Each row was made from one small tree. Brackets hold a mark, then the marks that hang from it, in alphabetical order. Every link used is in the known rows. Write each row's tree.
Known rows
(lopet notet): [  3 -12  15  32 -10   7  -7   1 -17  23   7   6  23  10  49  23  36   0
  14  -3 -11  -2]
(notet (lopet mavos (robifat pafum))): [  9   1  19  23 -22 -14   7  12 -11  26   2  -4  12  10  35  19 -17 -20
  13  20   7  15]
(lopet (notet (mavos robifat))): [ -6 -26  30  21 -27  -8   6 -15 -29  33   7   4  33  20  23   3  15  -7
  22  13  -6  -8]
(pafum (lopet (mavos notet) (robifat timu))): [ 16  -2  -6   8  -5 -20  15  -5 -17  14  -7  -3  11  -2  34  24 -22   0
  11   3  27   4]
(lopet (robifat timu)): [ -2 -16  -7  17   5   4   9  15 -17   8  -1  10   7   5  44  17  27 -10
  24   9   0 -21]
(pafum (lopet robifat)): [  3  -7  12  23 -10   7  15  12  -6   1   4  -2  11  14  44  41  14 -10
  -4  25   6 -21]
(robifat pefo timu): [ 26  -3  -8   6  12  24  -2  18  -4 -14  -8   6  16   2  38   5  20 -14
   2 -14 -34 -23]
(pefo robifat): [  4 -22  26  26 -16  26  -7   7   7  25  -5 -11   6   6  54  45  36 -12
  -7   1 -18 -22]
(robifat timu): [ 11 -14  -1  21  12   9   4   1  -4   0  -1   7  19  -3  36  18  32 -15
  13  -9 -19 -22]
(lopet (mavos pefo) notet (robifat pafum timu)): [  5  -4 -23  13  -1 -31 -11  17 -44  22 -11 -15  -7  -3  27   3 -24  14
  25 -12  25  38]
(robifat (pafum (lopet notet)) timu): [ 29   1 -16  18  19  -5   7  10   2  -8  -7  -3  14 -10  19  23  -4  -9
  13  -3  15   7]
(robifat (pafum lopet) pefo): [ 36  14   3  12   0  24  -2  28  12 -22  -3 -10  13  11  26  25  -3 -17
 -20   8 -22 -10]
(pafum (lopet mavos notet) (robifat pefo)): [ 24   6   1   2  -9   5   7   6  -8  -2 -12  -3   9  15  52  33 -23  10
  -8  16  18   7]
(pefo (robifat (pafum (lopet notet)) timu)): [ 27 -10  -7  14   8   6   2  14  14   9 -18 -16  -1 -13  30  41  -5  -8
   3  -4  19   4]
(robifat (pafum (lopet (mavos pefo) notet)) timu): [ 29   3 -17  16  12 -23  -3   2 -16  -5 -13 -21   7 -14  12  18 -32   2
  -1 -17  17  30]
(notet lopet): [ 12  -9  36  31 -12  16   7  -8   2  18   7   5  28  11  30  28  21 -26
   2   8 -25 -10]
(pefo (robifat (pafum lopet) timu)): [ 27 -10  -2  14  10  13   6  14  23   0 -16 -18  -1 -12  27  45  -1 -18
  -6   1   7 -10]
(mavos robifat): [-10 -18  22  20 -24  12  -4 -15 -18  22  16   8  24  14  27  20  33  -9
  10  12 -14 -24]
(lopet mavos (notet (robifat pefo))): [ 13  -8  17  12 -25 -10 -16  -1 -19  26  -5  14  24  13  53   6 -13   7
   5   2 -13   1]
(mavos pefo): [  0 -15  21  31  -5  20 -14  -4 -19   9   3 -12  12  12  24  26  32  -4
 -12 -11 -34  -7]

Which tree is each row?
[ 22   2   8   4   3  37  13  10  12 -20  -8   3   9  22  38  43   3  -7
 -16  26  -5 -24]
(pafum lopet (robifat pefo))
[ 37  18  -3  10 -11  -3  -7  24  -5  -7  -7 -15  13   5  39  16 -28  -2
 -12  -1  -1  18]
(robifat (pafum (lopet mavos notet)) pefo)
[  5  -6 -21  16   8 -10   2  26 -21  17  -3   9   3   2  34  10  10   1
  43   5  22  10]
(lopet notet (robifat pafum timu))
[ 15  -2   5  11   5   5  -2  -9 -20  29  -6  -2   5   7 -19  10 -14  -5
  21  -8   2  28]
(mavos (notet (lopet (robifat pafum timu))) pefo)
[  1 -30  39  26 -17  -8   5 -13 -12  31  -2  19  35  23  29   9   6 -11
  19  19 -14 -17]
(lopet (notet mavos robifat))
[ 11  -9  24  18  -8  11 -12 -15   4  33   4  23  25  16   8  20   8  -6
  21   8 -12  -8]
(mavos (notet (robifat pafum)))
[ 44  12 -18   2  21  17   5  27  12 -32 -12  -5  11  -4  17  15 -12 -18
  -8  -3 -14 -10]
(robifat (pafum lopet) pefo timu)
[ 10 -16  13  11  -7 -14 -16 -33 -24  31  -9   4  18   1   9   8 -19   8
   7 -20 -10  10]
(lopet (mavos (notet (robifat timu)) pefo))
[  4  -8 -11  10 -12 -28 -18 -14 -44  27  -3 -13   8  -6   7  -2 -22  14
  19 -18  16  34]
(lopet (mavos pefo (robifat pafum timu)) notet)
[ -3 -32  20  12  -8  -3   7 -23 -30  11  -5 -10  22  12 -10  -4   2 -15
   6   1 -20 -15]
(notet (mavos pefo (robifat timu)))
[ 34   6 -18   4  18  20  -6  30   3 -18  -9   2  11  -1  23   3   7 -17
   7 -11 -28 -10]
(robifat pafum pefo timu)
[21  4  6 28 -1  2  1 10  1  2  3 -6 16  5 27 34  4 -7  2  8  7  8]
(robifat (pafum (lopet notet)))
[ 22 -10  19  10   8   6 -10 -31  -3  29  -9  14  18   4 -35   8 -26  -9
  16  -9 -11  17]
(mavos (notet lopet (robifat pafum timu)) pefo)
[ 23 -24  33  18  -2   6  11  -4   4  18 -23 -26   9   4 -12  15 -23 -32
  -6   0 -19   9]
(notet lopet (mavos (pefo (robifat pafum timu))))
[ 18   3 -15  -6  -8  -8  -2  12 -29  19 -11   4   7   6  42  -4 -15   5
  21 -10   2   7]
(lopet (mavos notet) (robifat pefo timu))
[ 14 -15   8  11 -10  -2 -17 -19 -20  37 -17 -24   1  -8  23  23  -9   9
  -4 -33  -4  20]
(lopet (mavos notet (pefo (robifat timu))))
[ 36  14  -2  12  -2  16  -5  27   3 -12  -4  -7  14  10  29  21  -7  -5
  -8   3  -9   6]
(robifat (pafum (lopet notet)) pefo)
[ 14   2   1  11 -11  10   7  25 -16   1  -3   0   9  17  47  26  -1   3
  -1  16   9  -4]
(pafum (lopet notet (robifat pefo)))
[ 29  -8  18   1  -7  -4   4 -10   2   9 -14  20  27   3  24   0 -36 -21
   3   5 -21  -8]
(notet (lopet mavos) (robifat pefo timu))
[ -9 -31  37  20 -24   3   2 -23 -31  19   3 -13  23  23  -3   4   9 -13
  -3  10 -26 -15]
(notet (mavos pefo robifat))
[ 11  -6  -9  -1 -19 -17  -9  -6 -37  20  -3   3  20  -1  38  -9 -13   9
  18 -12   4   9]
(lopet (mavos (robifat pefo timu)) notet)
[ 18  -2 -13  -4   0  15  -7  10 -10  -4   1   7  14   4   8  -3   3 -12
  16   2 -14 -14]
(mavos (robifat pafum pefo timu))
[ 26  -7   2   6   5   5   4  -1   2  -5 -12  17  23   3  27  19 -14  -2
   0   6  -1 -15]
(pafum (lopet (notet (robifat pefo timu))))
[ 19  -6 -10  -2  18  34   7  12   2 -13 -13  14   7  12  37  20  17  -7
  12   8 -13 -24]
(pafum (robifat pefo timu))
[ 29   0 -11  -5  21  29  19   9  12 -28 -16   7   6   9  30  34  -4  -8
  -5  16   2 -24]
(pafum lopet (robifat pefo timu))
